Each row was made from one small tree. The marks that hang from a mark follow it in brackets, in alphabetical order. Every link used is in the known rows. Write each row's tree.
Known rows
kave{dere{lapo{mana}}}: [-0.09  0.21  0.05  0.05 -0.06  0.23 -0.02 -0.15  0.06 -0.03 -0.01 -0.34
 -0.21 -0.15  0.06  0.00  0.02  0.27 -0.13  0.01  0.01 -0.03]
ruza{gefa{terat} lapo{dere{kave} mana} ludi}: [-0.03 -0.24 -0.13 -0.05 -0.06 -0.31 -0.05  0.33 -0.29 -0.35 -0.01 -0.10
  0.39  0.12 -0.24  0.08  0.08 -0.28 -0.11  0.03 -0.04  0.13]
kave{dere{lapo}}: [-0.12  0.29  0.01  0.04 -0.06  0.25 -0.01 -0.15 -0.01 -0.03 -0.06 -0.38
 -0.13 -0.11  0.14 -0.03 -0.05  0.25 -0.13  0.03  0.03 -0.11]
dere{kave}: [ 0.04 -0.17 -0.10  0.02 -0.12 -0.03 -0.05  0.00 -0.19 -0.05 -0.11 -0.03
 -0.05  0.02  0.22 -0.06  0.11  0.27  0.03 -0.12 -0.01  0.05]
pevugak{ruza{gefa} zufem}: [ 0.14 -0.25  0.11  0.14 -0.16 -0.21  0.10  0.29 -0.04  0.55 -0.20  0.24
 -0.18 -0.11 -0.17 -0.04 -0.01  0.05  0.17 -0.32 -0.15  0.05]
mana{lapo}: [-0.05  0.09  0.12  0.08  0.04  0.08 -0.02  0.07  0.07  0.02 -0.05 -0.24
 -0.05  0.05  0.21 -0.05 -0.03  0.07  0.03 -0.04  0.06 -0.07]
ruza{gefa{terat} lapo{mana{kave{dere}}} ludi}: [-0.06  0.01 -0.03 -0.07 -0.05 -0.32 -0.07  0.25 -0.25 -0.51  0.03 -0.02
  0.36  0.03 -0.21 -0.02 -0.06 -0.25 -0.13  0.08  0.03  0.03]
megob{mana{kave lapo{dere}}}: [-0.04  0.12 -0.11  0.00  0.13  0.15 -0.03 -0.14  0.25  0.04  0.02  0.15
 -0.10  0.10  0.10  0.07 -0.02 -0.17 -0.08  0.01 -0.04 -0.12]
ruza{ludi}: [-0.07  0.06  0.15  0.04 -0.08 -0.16 -0.16  0.05 -0.20  0.10 -0.07 -0.30
  0.19  0.07  0.00 -0.03 -0.15  0.01  0.00  0.18  0.08 -0.04]
pevugak{ruza{gefa lapo{mana}}}: [ 0.12 -0.09  0.07  0.07 -0.04 -0.12  0.07  0.13 -0.05  0.15  0.06  0.10
  0.16 -0.03 -0.18 -0.06 -0.04  0.07  0.20 -0.07 -0.02  0.08]
dere{kave lapo{mana}}: [ 0.15 -0.43  0.03 -0.04 -0.05  0.16  0.07  0.06 -0.14  0.05  0.03 -0.05
 -0.28 -0.09  0.23  0.01  0.38  0.39  0.00 -0.27  0.03  0.16]
gefa{terat}: [-0.09 -0.06  0.01  0.08 -0.17 -0.02 -0.19 -0.15  0.02 -0.09 -0.16 -0.38
 -0.31  0.05  0.08 -0.05  0.07  0.30 -0.09  0.16 -0.03 -0.07]
ruza{lapo}: [ 0.04  0.01  0.01 -0.02 -0.03 -0.02 -0.01 -0.17 -0.17 -0.21  0.02 -0.18
  0.25  0.06  0.07 -0.08 -0.15  0.17  0.06  0.24  0.10 -0.03]
megob{mana}: [ 0.06  0.15  0.01  0.06 -0.03  0.09 -0.11 -0.26  0.07  0.14 -0.03 -0.07
 -0.18  0.02  0.02 -0.01 -0.08  0.07  0.03  0.09 -0.03 -0.08]
ruza{lapo ludi}: [-0.04  0.06  0.09 -0.06 -0.04 -0.14 -0.02 -0.02 -0.41 -0.13  0.01 -0.20
  0.49  0.14 -0.02 -0.05 -0.22 -0.08  0.03  0.27  0.18 -0.03]
ruza{gefa lapo{dere{kave} mana} ludi}: [ 0.04 -0.18 -0.09 -0.05  0.01 -0.31 -0.01  0.36 -0.28 -0.27  0.06 -0.03
  0.58  0.08 -0.23  0.08 -0.03 -0.31 -0.02  0.02 -0.01  0.15]
ruza{gefa{terat} lapo{dere mana} ludi}: [-0.03 -0.15 -0.05 -0.02 -0.04 -0.31 -0.10  0.28 -0.18 -0.32  0.02 -0.22
  0.39  0.11 -0.30  0.08 -0.02 -0.28 -0.10  0.16 -0.03  0.09]
mana{kave lapo}: [-0.10  0.02  0.02 -0.03  0.12  0.04 -0.03  0.08  0.16 -0.19  0.00  0.10
  0.00  0.06  0.27 -0.04 -0.02  0.02 -0.05 -0.03  0.05 -0.11]
megob{dere{lapo} mana{kave}}: [ 0.07  0.20 -0.05 -0.10  0.12  0.22  0.08 -0.19  0.28  0.13  0.07  0.25
 -0.37 -0.13  0.06 -0.04  0.03 -0.05  0.06 -0.03 -0.01 -0.10]
dere{lapo}: [ 0.07 -0.13  0.14  0.00 -0.02  0.18 -0.01 -0.03 -0.01  0.12  0.00 -0.36
 -0.18 -0.06  0.20 -0.04  0.08  0.36  0.01  0.04  0.08 -0.05]

Which tree is each row?
[ 0.09 -0.27  0.15 -0.04  0.03  0.13 -0.02 -0.03  0.13  0.01  0.10 -0.13
 -0.26 -0.11  0.12  0.02  0.19  0.35 -0.03  0.00  0.03  0.04] : dere{lapo{mana{kave}}}
[ 0.14  0.12 -0.09 -0.06  0.04  0.26  0.15 -0.14  0.06  0.24  0.01  0.19
 -0.40 -0.12  0.11 -0.06  0.15 -0.01  0.11 -0.22 -0.02 -0.01] : megob{dere{kave lapo} mana}
[-0.06 -0.27 -0.04  0.03  0.06 -0.07 -0.19 -0.09  0.42 -0.08  0.09 -0.01
 -0.07  0.00 -0.13  0.18  0.12  0.13 -0.10  0.21 -0.15  0.12] : lapo{dere mana{kave}}
[ 0.03 -0.25 -0.12 -0.03  0.01 -0.01  0.01 -0.13 -0.06 -0.19  0.08 -0.04
  0.20  0.08 -0.05  0.08  0.07  0.11  0.00  0.15 -0.01  0.15] : ruza{lapo{dere{kave} mana}}
[-0.13  0.14 -0.07 -0.05  0.01  0.11 -0.05 -0.12  0.10 -0.23 -0.01 -0.01
 -0.07 -0.07  0.18 -0.02 -0.06  0.19 -0.16  0.07  0.02 -0.13] : mana{kave{dere{lapo}}}
[-0.08 -0.06 -0.06  0.05  0.06  0.11  0.01  0.11  0.08  0.04 -0.07 -0.16
  0.02  0.12  0.21  0.05  0.09 -0.01 -0.04 -0.09 -0.01  0.00] : mana{lapo{dere{kave}}}
[ 0.11 -0.22  0.11  0.05 -0.14 -0.30  0.18  0.34 -0.35  0.44 -0.15  0.28
  0.20 -0.01 -0.25 -0.04 -0.10 -0.19  0.16 -0.24 -0.03  0.05] : pevugak{ruza{gefa lapo ludi} zufem}
[-0.02  0.16 -0.03  0.07  0.08  0.19 -0.03 -0.15  0.18  0.19 -0.01 -0.09
 -0.13  0.09  0.06  0.06 -0.03 -0.13 -0.02  0.02 -0.04 -0.09] : megob{mana{lapo{dere}}}
[-0.09  0.34 -0.09  0.00  0.09  0.21  0.00 -0.19  0.16 -0.05  0.00  0.16
 -0.14  0.03  0.14  0.00 -0.08 -0.15 -0.10 -0.06 -0.01 -0.17] : megob{mana{kave{dere} lapo}}
[ 0.11  0.25  0.03 -0.03  0.07  0.26  0.08 -0.20  0.22  0.28  0.04  0.02
 -0.39 -0.13  0.01 -0.05  0.02 -0.02  0.12 -0.03 -0.01 -0.07] : megob{dere{lapo} mana}
[ 0.03  0.41  0.01  0.03  0.11  0.20  0.07 -0.14  0.27  0.21  0.01  0.11
 -0.31 -0.05  0.02 -0.06 -0.05 -0.21  0.13 -0.08 -0.02 -0.08] : megob{dere mana{lapo}}
[ 0.00  0.07  0.01 -0.07  0.02 -0.31 -0.04  0.29 -0.25 -0.43  0.10  0.05
  0.54  0.00 -0.21 -0.02 -0.17 -0.27 -0.04  0.06  0.05  0.04] : ruza{gefa lapo{mana{kave{dere}}} ludi}
[-0.22  0.29 -0.06 -0.01  0.10  0.13  0.00  0.01  0.16 -0.28 -0.03  0.07
  0.01  0.02  0.25 -0.03 -0.08 -0.04 -0.16 -0.05  0.04 -0.15] : mana{kave{dere} lapo}
[-0.06  0.00  0.04  0.04 -0.02 -0.03 -0.15 -0.14  0.24 -0.20  0.07  0.04
 -0.16 -0.10 -0.04  0.04  0.03  0.22 -0.08  0.08 -0.06  0.07] : lapo{mana{kave{dere}}}
[ 0.11 -0.37  0.09  0.04 -0.11 -0.12  0.19 -0.01 -0.09  0.43 -0.06  0.43
 -0.12 -0.05 -0.18  0.00  0.05  0.10  0.14 -0.18 -0.06  0.11] : pevugak{ruza{lapo{mana{kave}}} zufem}
[-0.01  0.36 -0.06 -0.04  0.17  0.16  0.07 -0.12  0.34  0.06  0.04  0.34
 -0.27 -0.04  0.06 -0.05 -0.05 -0.26  0.07 -0.07 -0.02 -0.11] : megob{dere mana{kave lapo}}
[ 0.00 -0.21  0.10  0.03 -0.12 -0.17  0.19  0.06 -0.26  0.45 -0.08  0.40
  0.05 -0.01 -0.25  0.02 -0.02 -0.11  0.06 -0.17 -0.01  0.09] : pevugak{ruza{lapo{mana{kave{dere}}} ludi} zufem}
[ 0.00  0.10 -0.10  0.05  0.06  0.19  0.00 -0.12  0.11  0.16 -0.03 -0.01
 -0.13  0.10  0.10  0.06  0.04 -0.12 -0.02 -0.08 -0.04 -0.06] : megob{mana{lapo{dere{kave}}}}
[ 0.03  0.31 -0.08 -0.04  0.09  0.07 -0.02 -0.24  0.32  0.05  0.03  0.31
 -0.28 -0.08 -0.02 -0.05 -0.09 -0.13  0.08  0.05 -0.06 -0.09] : megob{dere mana{kave}}
[-0.04 -0.21 -0.04 -0.06 -0.01 -0.14 -0.01  0.02 -0.29 -0.12  0.07 -0.07
  0.45  0.15 -0.14  0.10  0.01 -0.14 -0.04  0.18  0.07  0.15] : ruza{lapo{dere{kave} mana} ludi}
[-0.07  0.03  0.07  0.01 -0.04 -0.08  0.07 -0.04 -0.19  0.20  0.06  0.15
  0.24  0.06 -0.16 -0.01 -0.08 -0.04  0.08  0.05  0.07  0.03] : pevugak{ruza{lapo{mana{kave{dere}}} ludi}}
[ 0.10 -0.09  0.02 -0.04  0.00  0.12  0.10  0.02  0.09  0.09  0.03  0.04
 -0.35 -0.17  0.10 -0.06  0.23  0.21  0.12 -0.19  0.00  0.12] : megob{dere{kave lapo{mana}}}
[ 0.00 -0.12 -0.05 -0.08  0.06 -0.34 -0.06  0.33 -0.12 -0.35  0.11  0.02
  0.60  0.07 -0.27  0.09 -0.12 -0.34 -0.05  0.15 -0.01  0.09] : ruza{gefa lapo{dere mana{kave}} ludi}
